Every row comes from one small tree of marks. The marks that hang from a mark follow it in brackets, in the order of their numbers. Every link used is in the known rows. Which tree was each row made from?
Known rows
z_655[z_39 z_132 z_472[z_709]]: [ 0.49 -2.10  3.67 -1.76  0.13  1.82 -4.46  0.22  1.17 -3.90  0.48  0.11
  0.18 -1.97 -2.26  2.16 -1.13  0.08  0.72 -0.20 -0.05 -1.10 -1.23 -3.77
  3.21  1.44  0.84 -0.36 -0.20 -0.29 -0.60  1.35 -4.55]
z_121[z_709[z_132]]: [-0.86  0.71 -0.32 -0.26 -1.41  1.61  2.50  1.09 -0.69  0.24 -0.28  0.18
  0.76  2.32 -2.35 -0.33 -1.97  1.89 -1.28  0.27  0.53  0.53 -0.76  1.87
 -2.85 -0.17 -0.05 -2.19 -0.36 -1.20  2.23  1.97  0.55]
z_132[z_709]: [-0.58  1.37 -6.01  1.59 -0.52  0.00  1.35  0.70  0.15  1.05  2.03  0.42
  1.41  2.42 -0.99 -1.29  3.02  0.46 -0.72 -0.01 -0.45  0.63  1.25  1.82
 -3.77 -0.02 -0.50 -3.03  1.43 -0.40 -0.98  0.92  4.08]
z_655[z_39 z_121 z_132[z_506 z_709]]: [-0.30 -2.54 -1.88 -0.19  1.46  0.91 -3.44 -0.46  0.00 -1.21 -0.56 -0.05
 -1.59  1.15  2.61  2.36  0.02 -1.87  1.23  0.30  0.27 -2.74 -1.53 -2.40
  0.99  0.70  3.79 -0.87  2.37 -1.09 -0.24  1.02 -0.09]
z_39[z_655[z_121[z_709] z_472[z_506]]]: [ 0.35  1.18  3.33  0.97  1.49 -1.89  1.69 -0.49  0.32 -1.31 -0.67 -0.07
 -0.51 -2.53  1.96 -0.04 -1.58 -0.22  0.59 -0.19  1.59  0.33  0.50 -1.42
  0.13 -1.41  0.96  2.95 -0.21 -0.10  0.93 -1.77 -0.13]
z_39[z_655[z_121 z_132[z_709] z_472]]: [ 1.46  1.48  1.03  0.91  0.38 -1.48 -0.21 -0.20  0.68 -1.12  0.29 -0.33
 -0.03 -2.91  1.37  0.87 -1.59 -0.78  0.42 -0.17  2.53  0.99 -0.44 -2.75
  0.44 -1.35  1.84  2.83  0.52  1.21 -0.02 -0.34 -1.38]
z_655[z_132[z_506]]: [-1.03 -0.50 -3.58  0.22 -0.99  1.45 -0.59 -0.54 -0.60  1.02  0.74  0.28
  0.18  2.12  0.48  0.02 -0.16  0.72 -0.72 -0.03  1.14  1.26  0.75  0.82
 -0.04  0.70  0.45 -1.95  0.27  0.48  0.72  2.06 -0.56]
z_121[z_709[z_132[z_506]]]: [-1.56 -0.01 -1.05  0.14 -0.18  1.74  2.54  0.70 -1.06  1.20 -0.90  0.21
  0.24  3.52 -0.54 -0.06 -2.08  1.63 -1.33  0.19 -0.22  0.45 -0.14  2.49
 -3.84  0.10 -1.08 -2.24  0.39 -0.98  2.74  2.00  1.45]
z_132[z_506[z_121]]: [-1.32  0.12 -4.53  1.43  1.41 -1.13  2.07 -0.65 -1.16  2.17  0.08  0.10
  0.09  2.49  2.32 -1.27  3.30 -0.47 -0.02  0.42 -0.25  1.18  1.41  3.26
 -2.88 -0.24 -2.77 -1.34  1.79 -0.56 -0.65 -0.04  3.50]
z_472[z_506[z_121] z_709[z_132]]: [-0.11 -0.10  0.95 -0.87 -0.38  0.40  1.05  0.51  0.01  4.57 -1.39 -0.32
 -0.16  1.11 -1.61 -2.44  2.42  0.33 -1.12 -0.41 -6.55 -0.53  1.33  4.09
 -0.20  0.73 -4.67  0.78 -3.12  2.12 -0.88 -2.78  2.89]
z_506[z_121]: [ 0.33  1.77 -2.38  0.52 -0.54 -1.48  2.01  0.18 -0.52  0.98  0.89 -0.18
  1.12 -0.78 -1.55 -1.97  4.29 -0.26  0.07  0.76  0.71  1.33 -0.36  2.19
 -0.75 -0.96 -0.93 -0.56  0.32 -0.66 -2.15 -0.54  1.66]
z_472[z_709]: [ 0.23  1.01 -1.40 -0.07 -0.75  0.55  1.02  0.30  0.31  2.10  1.55  0.24
  0.90  0.67 -3.08 -2.11  3.01  1.88 -1.36 -0.54 -1.59  0.79  1.88  0.94
 -0.57  0.42 -1.85 -2.04 -1.80  0.83 -0.24 -0.48  0.70]
z_709[z_132]: [ 0.23  0.64 -3.47 -0.43 -3.82 -0.42  1.99  0.62 -1.10  0.46  1.39  0.42
  1.41  2.65 -1.99 -0.49 -1.46  1.03 -0.72  0.06  1.87  0.84 -0.32  2.81
 -0.92  0.63 -0.89 -2.46  0.61 -1.11 -0.49  1.66  1.08]
z_39[z_655]: [ 1.16  2.42 -3.55  1.82  1.15 -2.93  2.93 -0.50 -0.73  1.46  1.85  0.32
  1.10 -0.22 -1.30 -1.06  1.32  0.54 -0.25 -0.28  4.55  1.94  1.32  1.08
 -0.63 -0.76  0.85  0.05  0.24  0.15 -0.99 -0.53  2.22]
z_472[z_709[z_132[z_506]]]: [-0.03 -0.08 -2.13 -0.27 -0.93  0.73  1.42  0.41 -0.45  3.43  0.24  0.08
  0.35  3.02 -1.54 -1.23  0.58  1.39 -1.69 -0.54 -2.63  0.40  1.63  2.62
 -1.96  1.00 -3.89 -1.86 -0.97  1.08  0.40  0.08  1.57]
z_39[z_655[z_121 z_132 z_472]]: [ 1.60  1.42  2.15  0.42 -0.32 -1.77 -0.02 -0.58  0.38 -1.74  0.41 -0.25
 -0.05 -3.50  1.02  0.82 -2.17 -0.55  0.65 -0.12  3.90  1.17 -0.52 -2.92
  2.01 -1.31  2.25  2.93  0.08  0.81  0.10 -0.41 -2.90]

Write each row's tree
[ 1.37  1.81  1.10  0.62  0.99 -0.89  1.14 -0.32 -0.23  0.91 -0.22 -0.40
 -0.37 -2.18 -0.47  0.21 -1.33  0.25 -0.27 -0.07  3.51  0.90 -0.82 -1.75
  0.90 -1.55  3.62  2.10 -0.99  1.00  1.34 -0.26 -1.46]
z_39[z_655[z_121[z_709] z_132]]
[ 1.84  1.80 -0.63  0.71  0.08 -1.89  0.91 -0.64 -0.29  0.93  0.80 -0.21
 -0.04 -2.17 -0.12  0.00 -0.77 -0.19  0.02 -0.15  4.34  1.11 -0.34 -1.52
  1.92 -1.21  3.39  2.01 -0.44  1.02  0.05 -0.55 -1.26]
z_39[z_655[z_121 z_132]]
[-1.74  0.06 -2.94  1.37  2.32 -0.07  2.40 -0.33 -1.12  2.29 -0.92 -0.05
 -0.20  2.43  2.01 -1.09  2.68 -0.03 -0.40  0.52 -1.06  0.99  0.99  3.04
 -3.78 -0.47 -2.62 -1.17  1.23 -0.65  0.62  0.20  3.34]
z_132[z_506[z_121[z_709]]]
[ 0.63  1.37  0.82  1.21  1.85 -2.10  1.54 -0.45  0.38  0.76  0.54  0.20
  0.47 -1.43 -0.11 -0.89  0.33  0.35 -0.11 -0.71  0.51  1.14  2.15  0.12
 -0.20 -0.40 -1.83  1.84 -0.83  1.32 -0.30 -1.99  1.16]
z_39[z_655[z_472[z_506 z_709]]]
[ 0.20 -1.32 -3.31 -0.23  0.80  1.23 -2.92  0.39  0.12 -1.04  1.27  0.25
  0.52  1.20 -2.40  1.56  1.14 -0.47  0.48  0.11  1.54 -1.23 -1.36 -1.10
  0.65  1.27  3.34 -2.43  1.27 -0.88 -1.38  2.06  0.17]
z_655[z_39 z_132[z_709]]
[ 1.13  1.64  2.82  0.74  0.38 -2.01  2.06 -0.06  0.02 -1.66 -0.36 -0.15
 -0.04 -2.21  1.11  0.57 -2.87 -0.07  0.37  0.02  3.18  0.65 -0.63 -1.72
 -0.43 -1.71  1.05  2.56  0.41 -0.29  1.02 -0.62 -1.04]
z_39[z_655[z_121[z_709[z_132]] z_472]]
[ 1.15  1.09 -1.56  1.17  1.26 -1.82  0.98 -1.00 -0.67  1.61  0.15 -0.20
 -0.63 -0.83  1.72  0.27 -0.87 -0.54  0.08 -0.19  3.53  1.11  0.34 -0.88
  0.96 -1.00  2.39  1.86  0.22  1.13  0.41 -0.47 -0.14]
z_39[z_655[z_121 z_132[z_506]]]
[-1.68  0.22 -6.70  2.49  2.81 -0.60  1.83  0.13 -0.50  3.49 -0.25 -0.15
  0.13  3.75  2.95 -1.20  4.38 -1.06 -0.40  0.36 -2.94  0.55  1.66  3.66
 -6.31 -0.33 -3.69 -1.55  2.78  0.30 -1.11  0.04  6.74]
z_132[z_506[z_121] z_709]
[-0.49  0.08  5.38 -1.04 -3.01  0.78  0.43  0.55  0.65 -4.65 -0.79 -0.06
 -0.32 -1.82  1.81  0.92 -3.98  0.32  0.58  0.49  0.53 -0.52 -1.63 -2.51
 -0.06 -1.17  0.47  0.57  0.64 -1.89  2.12  0.77 -3.47]
z_655[z_121[z_709[z_132]] z_472]
[ 1.04 -2.30  6.44 -2.36 -0.78  1.41 -4.97 -0.12  1.46 -5.07 -0.38 -0.25
 -1.16 -3.86  0.03  2.60 -2.11 -0.90  1.62  0.07 -0.06 -2.36 -2.27 -5.84
  5.05  0.55  2.69  1.22 -0.15 -0.71 -0.12  0.16 -6.36]
z_655[z_39 z_121 z_132 z_472[z_709]]
[ 0.18  0.03 -1.67 -0.26 -0.52  0.42  1.53  0.51 -0.45  3.69 -0.24 -0.15
  0.35  2.35 -1.42 -1.46  1.36  0.95 -1.50 -0.36 -3.40  0.40  1.13  2.91
 -2.15  0.64 -4.24 -1.19 -1.00  1.39 -0.08 -0.34  1.74]
z_472[z_709[z_132[z_506[z_121]]]]
[-0.07  1.48  0.18 -0.03 -0.11  0.09  2.50  0.95 -0.66  1.52 -0.99 -0.52
  0.71  0.05 -2.05 -1.23  1.51  0.26 -0.62  0.87 -0.65  1.02 -1.64  2.58
 -2.48 -1.16 -1.38 -0.22 -0.29 -0.65 -0.04  0.21  1.32]
z_506[z_121[z_709[z_132]]]
[-0.07 -2.58  5.31 -1.85  1.37  1.66 -4.66  0.04  1.23 -2.54 -1.14 -0.14
 -0.60 -2.42 -1.04  1.46  0.03 -0.94  1.10 -0.10 -3.24 -1.87 -1.02 -2.29
  3.66  1.41 -0.68  1.39 -1.25  0.27 -1.16 -0.81 -3.07]
z_655[z_39 z_132 z_472[z_506[z_121] z_709]]
[-0.37 -2.85  4.25 -1.33 -0.07  1.32 -5.21 -0.13  1.49 -4.97 -0.97  0.06
 -1.38 -2.04  2.66  2.71 -2.08 -2.18  2.16  0.18 -1.47 -3.40 -1.82 -4.32
  3.38  0.74  3.02  1.17  1.19 -1.14 -0.53 -0.09 -2.73]
z_655[z_39 z_121 z_132[z_709] z_472[z_506]]
[-0.39 -0.10 -4.05  0.25 -1.63 -0.87  2.32  0.20 -1.56  2.16 -0.25  0.03
  0.53  3.59  0.74 -0.38 -0.45 -0.13 -0.52  0.32  0.08  0.72  0.06  4.12
 -2.59  0.34 -3.01 -1.40  1.64 -0.52 -0.48  0.98  2.84]
z_709[z_132[z_506[z_121]]]
[-0.53 -0.47  0.03 -0.86 -1.28  1.01  0.82  0.37 -0.01  3.72 -0.29  0.25
  0.01  2.44 -1.69 -2.09  0.56  1.28 -1.47 -0.88 -5.34 -0.78  2.38  3.47
 -0.07  1.54 -3.57 -0.79 -2.95  1.52  0.13 -1.69  2.44]
z_472[z_506 z_709[z_132]]
[ 0.75 -1.48 -0.64 -0.81 -0.13  0.82 -3.56  0.06  0.44 -2.13  0.34 -0.11
 -0.80 -0.65 -0.11  1.97  0.12 -1.46  1.23  0.36  1.33 -2.50 -2.51 -3.24
  2.44  0.41  5.36 -0.84  1.37 -1.49 -0.95  0.96 -1.52]
z_655[z_39 z_121 z_132[z_709]]
[ 0.41  1.24  2.35  0.72  1.90 -0.86  0.46 -0.29  0.23  0.09 -0.73 -0.27
  0.14 -2.41  0.05  0.15 -1.24 -0.20  0.05 -0.13  1.21  1.47  0.04 -0.70
  0.34 -0.91  0.00  3.19 -0.99  1.50  0.34 -0.79 -0.70]
z_39[z_655[z_132 z_472[z_506[z_121[z_709]]]]]
[-0.46 -0.51  5.39 -1.04 -1.88  0.27 -0.99 -0.27  1.41 -2.61 -0.35  0.13
 -0.91 -2.56  2.42 -0.71 -0.48 -0.02  0.70 -0.33 -3.49 -1.27  1.21 -2.06
  2.16 -0.22 -1.36  1.28 -1.34 -0.08  0.45 -2.23 -2.19]
z_655[z_121 z_472[z_506 z_709]]
[-1.11 -0.81  2.57 -0.96 -2.48  1.76 -2.23 -0.23  0.88 -2.74  0.39  0.34
  0.32 -1.06  0.60  0.47 -2.21  0.38  0.22 -0.12 -0.71  0.64  0.43 -1.18
  2.36  0.73 -0.25  0.22 -0.88  0.39  0.43  0.94 -3.14]
z_655[z_132 z_472[z_506]]
[ 0.19 -3.10  7.46 -2.44 -0.13  1.71 -5.37 -0.42  1.58 -4.26 -1.29 -0.10
 -1.78 -3.34  1.22  2.23 -2.16 -1.16  1.75 -0.18 -2.47 -3.23 -1.38 -4.85
  5.64  1.04  2.10  1.95 -1.02 -0.22  0.04 -1.05 -5.11]
z_655[z_39 z_121 z_132 z_472[z_506 z_709]]
[-0.64 -2.40 -3.12 -0.32  1.54  0.93 -2.58 -0.67 -0.79 -0.66  0.61  0.43
 -0.28  2.12 -0.25  1.83  0.12 -0.40  0.68  0.12  2.33 -0.97 -0.56 -0.44
  1.54  1.73  2.62 -2.38  1.75 -1.19 -0.38  2.14 -0.57]
z_655[z_39 z_132[z_506]]
[-1.31  0.24  0.17  0.02  0.16  0.28  1.81  0.23 -0.47  2.12 -1.21  0.04
  0.00  1.17 -0.18 -1.84  1.52  0.08 -0.34  0.25 -3.09 -0.24  0.58  3.66
 -0.80 -0.07 -1.78  0.06 -1.40 -0.28 -0.08 -1.43  3.02]
z_472[z_506[z_121[z_709[z_132]]]]
